In the rows, zero is written as 128.
Known rows, with every step that occurs
madag -> bagu -> munadir -> vatem -> kudi -> nozad: [103 149 101  73  84 176 121 137 158 139 156 131 147 113 127 141 125  96
 145 142 101 141 134  83 135 172 109  49 174 114 144 151 134 133 125  99
 133 115 174 135 131 130 126 103 152 111 136]
vizada -> bagu: [137 114 135 149 118 126 109 142 145 132 126 129 127 130  99 124 121 134
  96 136 144 129 121 147 137 166 137 118 149 141 107 131 125 126 137 132
 111 132 105 121 118 126 150 139 146 126 160]
litasof -> sulos -> biso: [127 141 122  82 130 103 141 125 155 120 133 120 174 137 106 113 124 129
 131 143 137 162 150 133 118 180 109 122 121 119 119 122 144 144 128 126
 129 132 130 110 114 140  88 159  84 133 182]
vizada -> rodu: [128 149 136 121 124 136 114 109 147 124 118 116 145 116 126 129 123 148
 125 128 126 134 130 142 148 139 122 154 138 139 110 118 102 129 138 120
 117 130  96 125 113 142  97 121 179 126 133]
vatem -> lopu -> rodu -> munadir: [127  87 114 146 135 114 118 116 104 121 115 138 131 133 144 110 119 122
 132 151 120 114 141 129 127  80 125 149 109 140 144 143 148 134 148 157
 113 117 119 129 139 125 145 109 159 132 102]
bagu -> madag: [132 146 132 133 147 127 132 143 145 135 134 126 138 131  97 128 127 138
 116 127 153 130 121 135 123 164 129 132 142 165 105 128 131  92 129 128
 109 122 125 136 112 130 100 118 150 101 130]
vatem -> mavob -> rodu -> munadir -> bagu -> madag: [138 123 125 103 141 139 125 122 100 134 150 117 118 133  99 134 162 134
 143 153 153 138 132 109  92 117 141 184 113 137 102 124 155  46 107 148
  86 112 125 152 131 102 131 110  98  70 116]
nozad -> vatem -> lopu -> rodu -> munadir: [109 106 149 169 136 120 120 113 107 125 122 158 123 160 159 106 115 117
 141 154 110 123 133 129 119  80 139 143 110 160 146 151 165 124 150 143
 128 122 110 125 144 119 147 125 156 130  97]
sulos -> biso: [124 125 146  77 139 116 128 112 162 136 122 135 140 121 118 128 131 140
 116 125 128 161 130 132 130 167 127 127 136 135 129 130 138 142 141 130
 128 134 122  98 122 150 112 121 101 117 168]
madag -> bagu -> munadir: [129 116 134  58 103 116 126 108 157 137 131 136 127 118 115 142 108 115
 132 141 148 149 125  95 134 175 142 111 154 114 110 119 115 120 129 125
 126 120 176 156 119 143 124 110 145 110 143]
lopu -> rodu -> munadir -> vatem -> kudi: [109 108 122 135 121 154 116 136 108 122 125 146 143 121 179 108 122 113
 134 128 100 102 133 127 118 139  98 122 143 134 156 110 153 143 148 109
 127 112 118 115 138 116 120 101 172 146 102]
madag -> bagu -> munadir -> vatem -> lopu -> rodu: [111  88 120  69 107 152 121 133 145 124 159 136 133 110 141 143 111 116
 170 158 121 134 150  87 114 103 129 110 133 127 157 149 109 166 133 136
 145 111 161 132 148 136 136 109 188 119 111]
mavob -> rodu -> lopu -> vatem -> kudi: [120 166 109 137 124 119 131 121  97 108 104 132 153 146 126 148 131 162
 130 102 141 124 125 140 118  98 135 122 145 103 126  92 123 139 151  89
 149 135 169 114 112 115 147 112 113 133 123]
gide -> mavob -> rodu -> lopu: [150 149 143 127 142 151 149 111  81 129  99  76 111 121 135 153 140 186
  70  95 166 143 128 142  89  99 144 160 126 104 122 107 120 103 106 108
 122 150 138 148 112 136 148 118 178 135 153]
lopu -> vatem: [124 143 119 144 133  84 122 127 147 122 126 157 119 136 117 123 116 143
 145 119 150 131 122 143 156 150 145 148 131 129 114 121 130 159 142 121
 145 138 145 117 129 129 120 145 131 133 133]
rodu -> lopu -> vatem: [117 153 126 155 137  93 144 123 118 112 112 156 121 148 145 125 115 146
 116  99 146 125 121 140 137 107 149 151 131 119 124 114 129 135 143 117
 140 138 134 120 118 125 136 131 144 140 130]
lopu -> rodu -> munadir -> vatem -> kudi -> nozad: [ 99 129  96 151 116 161 123 143 108 129 125 139 142 126 164 108 131  98
 128 126  83 117 136 124 118 120 105 101 135 130 165 147 164 138 136 117
 125 116 121 114 136 104 134  93 178 145 112]
munadir -> vatem -> kudi: [112 144 130 134 114 171 111 136 147 126 141 123 153 109 141 135 131 140
 144 129 113 114 132 129 143 183  85  98 165 138 140 117 128 148 150  85
 139 124 132 111 133 133 100 120 144 128 130]
nozad -> vatem -> lopu -> rodu: [109 123 161 173 137 121 116 122 131 125 125 141 125 146 136 126 114 120
 159 145 120 125 137 136 113  88 131 132 120 171 141 153 132 141 145 137
 147 126 121 114 142 132 132 128 138 133 117]
litasof -> sulos: [131 145 115 150 115 108 143 134 138 115 127 109 164 132 104 111 112 130
 139 138 146 124 143 134 125 174 104 129 126 121 108 115 131 131 124 118
 124 133 146 140 111 124  93 161 125 146 153]
nozad -> vatem: [112 152 178 164 127 124 127 118 146 139 127 143 119 144 128 125 114 128
 132 121 129 138 120 137 127 162 132 134 139 151 113 131 142 115 138 116
 136 138 128 126 123 128 112 145 139 123 135]
kudi -> nozad -> vatem -> lopu -> rodu -> munadir: [101 125 129 186 131 128 124 125 107 131 123 150 115 167 146  96 121  97
 130 148  98 133 137 126 117  60 147 117 103 151 150 189 180 115 134 158
 124 126 112 119 143 112 156 120 157 132 108]
lopu -> vatem -> mavob -> rodu -> munadir: [137 128 104 122 151 100 123 129  96 129 141 144 117 146 127 106 131 153
 146 145 132 144 124 127 126  99 152 154 114  99 109 109 152 155 110 146
 134 131 142 148 136 105 155 136  98 100 108]
kudi -> nozad -> vatem -> lopu: [101 159 140 190 123 145 126 124 148 140 143 129 131 152 107 128 132 119
 142 147 114 147 139 128 139 107 133  94 129 156 134 199 156 122 138 135
 133 137 126 113 135 131 139 139 129 116 135]
litasof -> sulos -> vatem -> lopu -> rodu -> munadir: [121 101  96 110 129  79 136 139 110 104 118 135 184 134 134  93 117 113
 148 167 112 120 152 122 107  97 122 139  90 111 150 144 176 158 143 146
 126 116  87 129 135 111 126 156  74 145 123]
lopu -> vatem -> mavob -> rodu: [139 150 115 124 149 102 117 132 122 131 143 124 118 134 104 132 132 160
 165 140 139 148 127 134 122 110 146 142 124 113 106 107 118 172 108 136
 150 134 151 139 132 114 143 140  85 101 123]
bagu -> munadir: [129 110 126 115 102 124 131 113 147 129 128 124 100 117 122 143 123 120
 119 128 139 143 130 130 138 167 129 118 141 120 115 115 113 109 132 125
 128 121 180 154 113 145 107 130 143 111 138]
gide -> mavob: [152 145 138 130 145 127 129 114 125 138 113  93 101 118 135 140 127 152
  96 118 164 130 123 141 136 171 128 152 142 143 123 121 125 114 109 108
 123 144 119 151 129 149 120 135 155 131 157]
kudi -> nozad -> vatem -> mavob -> rodu -> lopu: [110 187 160 174 140 160 149 131  98 140 134 107 119 153 131 130 140 130
 123 123 108 162 127 121  74  65 149 103 123 123 126 151 142 101  92 142
 132 139 120 140 116 106 162 122 111 101 138]
kudi -> nozad: [119 147 120 160 116 127 133 133 149 140 123 113 124 126 102 122 133 118
 113 118 123 144 131 136 132 151 127 113 133 136 120 160 139 122 124 137
 116 133 140 123 116 128 130 123 143 129 155]
munadir -> vatem -> mavob -> rodu -> lopu: [123 149 147 137 140 186 146 142  99 127 154  97 128 114 145 138 143 168
 127 122 118 141 141 120  86  88 121 133 133 109 130 114 118 142 110 133
 134 134 125 135 126 119 145 124 153 104 125]
vatem -> lopu -> rodu -> mavob: [158  96 113 151 139 110 118 123 136 117 116 142 114 118 113 139 125 128
 139 113 109 109 141 129 142  85 120 145 109 145 149 143  92 135 138 136
 127 124 143 123 139 124 150  98 131 181 107]
litasof -> sulos -> vatem: [124 146 124 103 116  90 135 142 149 118 123 120 174 120 108 109 120 131
 139 139 129 133 138 129 116 180 113 130 118 108 119 127 152 155 130 119
 133 134 104 129 114 121  93 174  52 138 156]
kudi -> vatem -> lopu -> rodu -> mavob -> gide: [149  72 105 126 144 129 139 114 136 129 126 121 127 116 105 125 121  91
 125  98 107  74 105 147 166  83 115 136  87 125 151 125  82 152 142 145
 123 129 109  96 136 141 142 138 147 175  96]
gide -> mavob -> rodu -> munadir: [154 121 128 109 145 128 133 106  81 143 112  88 112 128 130 130 140 174
  75 123 161 142 124 140 111 134 144 168 121  95 113 119 150 105 111 121
 104 146 137 162 124 131 146 121 180 125 141]
lopu -> rodu -> munadir -> vatem -> mavob -> gide: [134 107 152 139 164 128 133 143  95 140 157 118 121 117 177  96 117 115
 132 141 107  89 107 120 112 102 122 154 106 123 138 111 146 147 110 150
 134 119  63 125 152 129 127 139 163 114  97]
madag -> bagu -> munadir -> rodu -> mavob -> gide: [156 102 155  63 110  98 143 123 135 145 106 143 109 120 142 145 118 105
 100 109 149 117  96  92 156 163 146 101 118 103 115 111  80 102 110 130
 124 127 169 133 131 154 107 123  82 151 115]

Rows
[116  94 115 133 119 170 126 123 106 130 158 116 143 122 118 123 146 186
 134 145 120 140 149 127 122  93 124 137 117  95 132 158 158 158 153 137
 115 137 156 118 144 122 145 122 191 106 106] : mavob -> rodu -> munadir -> vatem -> lopu
[113 178  83 156 119 110 113 136 144 125 121 145 144 145 114 125 127 109
 145 116 120 128 125 137 160 146 125  89 152 133 133 141 147 142 135  98
 151 128 147 110 124 118 131 123  97 135 137] : lopu -> vatem -> kudi -> nozad
[121  90 107 129 130 122 120 124 111 112 130 149 125 141 122 127 145 108
 147 151 146 107 142 118 111  80 136 188 101 175 138 152 158  54 146 153
  98 103 111 120 144 109 128  97 150 111  99] : vatem -> lopu -> rodu -> munadir -> bagu -> madag
[123 112 129  91 117 181 127 135 124 135 173 102 106  99 120 151 144 145
 152 144 115 165 142 118 100 130 127 108 136  99 119 114 105 148  99 134
 143 124 182 159 131 131 121 137 135  83 126] : bagu -> munadir -> vatem -> mavob -> rodu
[159 142 128 119 129 129 115 102 153 121 119 143 126 119 118 135 124 145
 118 102 114 127 125 132 169 131 123 159 136 128 117 125  77 112 132 115
 110 133 105 127 116 134 107 107 166 174 122] : vizada -> rodu -> mavob
[130 112 111  95 132 178 128 126 138 140 143  90 135 117  95 127 143 123
 142 136 118 149 125 148 121 131 112 121 117 117 113  97 103 164 109 144
 113 131 143 139 120 126 135 139 112  95 125] : kudi -> vatem -> mavob -> rodu
[143 114 137 137 117 125 128 141 144 130  91 153 105 126 143 136 140 127
 108  95 135 132 128 132 152 163 121 125 118 146 125 119  92 115 125 131
 114 134 155 123 124 138 107 118  76 173 125] : munadir -> rodu -> mavob
[108 186  88 158 115 127 138 128  98 117 105 125 147 149 110 143 142 144
 122  99 127 139 129 136 116  78 140  97 140  99 132 127 136 128 139 103
 145 136 171 107 110 108 154 109 117 138 132] : mavob -> rodu -> lopu -> vatem -> kudi -> nozad
[139 161 120 131 152 113 148 120  78 119 105 107 105 141 141 148 135 187
  88  91 173 141 119 145 106  89 173 172 121  97 120 109 123 130 111 105
 143 155 144 139 123 127 154 133 168 140 144] : gide -> mavob -> rodu -> lopu -> vatem
[121 138 133 122 126 126 127 126 149 126 134 132 119 126  90 149 147 122
 139 123 164 124 127 125 117 165 133 176 131 170 110 130 132  49 133 129
 106 119 129 122 121 120  96 121 131 100 137] : munadir -> bagu -> madag
[120 106 144  60  89 128 131 129 145 135 104 141 117 127 157 143 121 107
 119 143 157 158 130  97 128 176 140  95 138 135 111 113 106 119 121 133
 120 119 182 146 124 151 104 114  93 112 136] : madag -> bagu -> munadir -> rodu
[142  89 126 111  94 130 133 133 140 126  95 152  76 122 153 152 139 107
 103  99 134 147 128 122 153 161 129 105 122 122 126 116  83  95 123 129
 123 125 196 145 122 147 103 120  74 161 126] : bagu -> munadir -> rodu -> mavob
[157 119 160 143 128 105 142 138 129 140  97 133 112 121 141 133 134 131
  96  87 143  98  98 138 159 157 130 132 106 129 119 115  92 113 127 129
 119 140 127 106 129 151 100 142  80 171 121] : munadir -> rodu -> mavob -> gide
[117  99 135 131  92 147 139 149 112 115  96 140  96 142 169 145 139 109
  61 117 154 148 128 136 118 126 151  84 142 132 120 114 103  87 127 137
 114 120 139 129 109 145 139 133 104 124 144] : vizada -> bagu -> munadir -> rodu -> lopu
[124 108 132 133 151 151 125 144 111 129 150 141 114 122 183  98 124 116
 146 148  96 121 135 115 109 109 119 150 119 137 149 117 147 154 112 151
 130 114  90 143 150 113 134 118 158 120 104] : lopu -> rodu -> munadir -> vatem -> mavob
[129 101 123 147 133 118 114 127 132 122 118 118 133 118 123 133 120 128
 152 141 128 116 144 134 125  92 119 139 115 156 142 145 118 151 143 144
 133 120 130 115 134 130 135 114 145 137 120] : vatem -> lopu -> rodu
[148  95 137 157 149 125 129 142 129 129 149 128 123 103 124 131 125 139
 140 102 105  79 120 127 146  82 118 141  99 124 157 148  97 157 145 132
 145 133 108  91 153 135 135 131 175 177  98] : munadir -> vatem -> lopu -> rodu -> mavob -> gide
[121 170 114 151 128 111 131 118 120 105 106 155 148 150 148 134 122 127
 126 104 133 106 123 134 148 123 123 116 159 125 138  95 131 128 154  89
 150 125 135 116 119 125 133 118 107 141 123] : rodu -> lopu -> vatem -> kudi
[140 167 148 157 173  84 150 132 101 122 137 127 128 140 153 122 115 130
 126 120 140  91  99 125 144  90 147 145 122 114 121 103 123 131 113 132
 156 131  83 122 134 136 141 154  95 111 120] : rodu -> lopu -> vatem -> mavob -> gide
[111 133 125  52  92 172 117 126 158 131 154 139 150 107 138 144 115 115
 150 147 119 130 132  84 139 189 103  77 181 115 137 115 120 138 140  87
 142 112 171 141 131 138 111 105 149 110 127] : madag -> bagu -> munadir -> vatem -> kudi
[110 179 153 175 142 141 124 135 146 149 150 129 111 149 126 116 125  98
 147 148 100 154 126 123 121 132 132  98 138 159 121 161 150 115  95 140
 141 132 101 141 133 117 134 145  93 101 143] : kudi -> nozad -> vatem -> mavob
[146 111  94 110 132  79 128 146 144 101 120 146 161 117 102 121 120 121
 162 132 102 114 151 120 124 101 115 130  90 118 157 147 118 160 133 135
 142 125 105 124 134 112 123 143  47 193 122] : litasof -> sulos -> vatem -> lopu -> rodu -> mavob
[151 160 143 100 152  76 141 148 133 131 149  92 176 110 112 105 118 112
 148 159 123 101 114 122 123 165 114 121 112 106 114 112 148 150  98 129
 150 126  50 137 130 133  96 197   9 111 145] : litasof -> sulos -> vatem -> mavob -> gide
[169 127 153 147 144  97 140 113 139 145 126 125 115 111 103 129 120 137
 100  87 133  87  95 131 161 158 124 146 120 110 114 117 103 109 132 124
 122 138 120 118 126 139 123 137 136 165 128] : rodu -> mavob -> gide
[125 156 143 133 126 146 139 105 120 110 107 119 147 127 154 135 124 150
 100 109 128 125 128 134 132  96 122 159 140 130 120 111 101 105 139 118
 111 131  85 123 103 138 109 110 192 136 130] : vizada -> rodu -> lopu
[113  78 124  93 112  91 112 108 122 116 112 152 128 113 135 130 147 108
 152 145 114 120 143 112 119  88 136 194  93 137 162 158 172 111 162 148
 118 116  83 106 151 114 142 118  74 128 116] : sulos -> vatem -> lopu -> rodu -> munadir -> bagu
[159 100 142 112 150  73 121 125 135 132 114 132 139  96 106 132 122 127
 133 107 107  84 110 126 142  86 136 140  90 118 154 149 115 151 145 140
 144 129  75  98 145 133 144 132  68 170 106] : sulos -> vatem -> lopu -> rodu -> mavob -> gide
[126 184 173 182 156 118 137 134 129 159 154 103 125 147 124 111 123  97
 137 138 108 120 100 124 125 125 134  99 124 138 115 157 150 108  93 140
 144 136  74 123 134 135 127 162  98  97 137] : kudi -> nozad -> vatem -> mavob -> gide
[130 141 147 143 121 141 147 117  97 125 108 104 131 126 115 138 136 171
  94 102 144 141 133 140  94  98 132 147 129 103 112 110 119 115 133 127
 116 140 157 129 104 121 144 112 163 128 139] : mavob -> rodu -> lopu
[139  95 116 152 133 151 121 143 140 118 143 151 114 109 130 136 130 137
 153 108  98 109 147 126 142  87 115 138 111 134 168 155  98 163 143 132
 137 128 138 108 152 119 142 113 171 179 103] : munadir -> vatem -> lopu -> rodu -> mavob
[100 170 155 181 121 130 128 129 150 144 127 135 116 151 116 118 121 108
 128 121 114 150 122 134 123 144 141 109 133 147 119 171 157 112 125 128
 129 142 131 122 121 123 125 138 144 128 145] : kudi -> nozad -> vatem
[112  90  97 120 117 169 124 113 158 126 139 111 147 125 104 128 132 108
 136 132 122 124 135 152 167 131  99 114 127 141 135 139 118 163 158 133
 114 130 133 112 128 145 130 140 142 113 122] : kudi -> vatem -> lopu
[127 127 135  54 119 160 125 135 156 140 180 137 122 109 147 137 116 116
 162 160 119 147 135  77 128 166 126  97 159 120 130 125 114 147 101 130
 141 115 144 161 144 135 126 124 135  84 126] : madag -> bagu -> munadir -> vatem -> mavob
[135 133 128 142 142 131 114 163 144 132 141 132 132 143  78 125 125 139
  92 142 164 128 116 142 121 168 151 106 155 166 100 138 130  89 128 136
 101 119  89 128 110 113 134 121 153 101 144] : vizada -> bagu -> madag
[135 122 154 141 158 136 135 136 110 146 173 116 127 118 159  99 125 129
 122 146 117  92 110 117 140 140 115 137 127 110 127 122 159 134 112 138
 127 127  70 132 151 133 121 156 147  92 107] : rodu -> munadir -> vatem -> mavob -> gide
[128 113 114 101 133 167 128 125 160 135 148 110 130 119 121 118 131  92
 141 137 110 129 123 143 149 154 103 112 132 142 125 103 112 156 112 137
 115 125 106 143 125 134 125 143 104 100 122] : kudi -> vatem -> mavob
[130  91 103  89 130 173 131 115 110 140 143 107 133 128 119 108 140 119
 124 142 107 145 121 141 122 117 118 133 111 102 117  99 139 148 116 154
  95 128 129 147 124 118 147 131 126  91 109] : kudi -> vatem -> mavob -> rodu -> munadir
[103  97 151 156 114 114 117  98 114 118 125 164 103 154 147 125 134 100
 162 148 124 120 140 121 118  76 140 187 103 163 148 156 166  83 155 140
 121 123 111 113 153 114 140 128 138 133 111] : nozad -> vatem -> lopu -> rodu -> munadir -> bagu
[154 137 139 116 144 136 128 114 104 145 111  70 110 115 110 149 139 180
  99 115 168 148 127 147 108 144 140 157 127 113 111 118 119 126 104 109
 122 149 148 147 119 139 131 126 160 127 156] : gide -> mavob -> rodu
[136  73 103 117 115 154 130 132 141 112 151 154  90 105 137 151 129 120
 150 116  99 124 147 115 138  89 123 119 115 120 166 147  86 142 139 135
 148 116 181 129 145 130 132 112 171 167  99] : bagu -> munadir -> vatem -> lopu -> rodu -> mavob
[131  92 121 118 101 130 113 132 146 129 138 134 100 124 107 140 123 118
  89 139 141 143 124 139 138 169 146  94 155 126 108 121 115 107 128 135
 118 121 142 143 113 133 143 139 145 115 157] : vizada -> bagu -> munadir
[122 164 105 153 107 141 120 129 143 135 114 109 149 125 108 134 135 106
 127 122 114 124 134 130 142 163  99  77 158 142 132 143 140 115 133 105
 124 123 139 121 115 126 124 107 109 128 145] : vatem -> kudi -> nozad
[144 177 111 124 146 124 134 117  75 114  98 105 125 143 151 158 138 170
 101  97 161 122 120 143 115  96 146 134 149 102 136  90 122 123 121  74
 153 144 145 140 121 127 151 117 125 144 138] : gide -> mavob -> rodu -> lopu -> vatem -> kudi
[139 156 123  97 142  98 133 151 148 120 144 113 172 116 117 109 125 114
 162 161 113 137 142 119 117 167 108 118 123 119 123 118 151 158  99 130
 139 123  78 153 127 119 106 178   4 117 152] : litasof -> sulos -> vatem -> mavob
[129  95 130 142 131 102 129 119 106 128 102 141 115 135 155 100 114 116
 113 130 126 119 124 135 116 120 133 163 111 137 131 113 149 123 135 146
 112 120 117 135 126 119 134 105 169 143 114] : lopu -> rodu -> munadir
[123 159 106 136 125 102 109 124 142 115 119 153 146 139 126 131 120 128
 154 122 135 112 122 136 163 164 121 112 158 135 126 103 131 153 151  92
 154 126 146 113 127 127 115 124  92 132 122] : lopu -> vatem -> kudi
[118  84 129 117  87 139 118 156 138 128 110 140  91 136 144 143 136 109
  84 138 155 157 127 143 133 171 149  77 145 138 110 119 104 110 125 139
 117 119 147 131 116 144 121 140  88 117 151] : vizada -> bagu -> munadir -> rodu
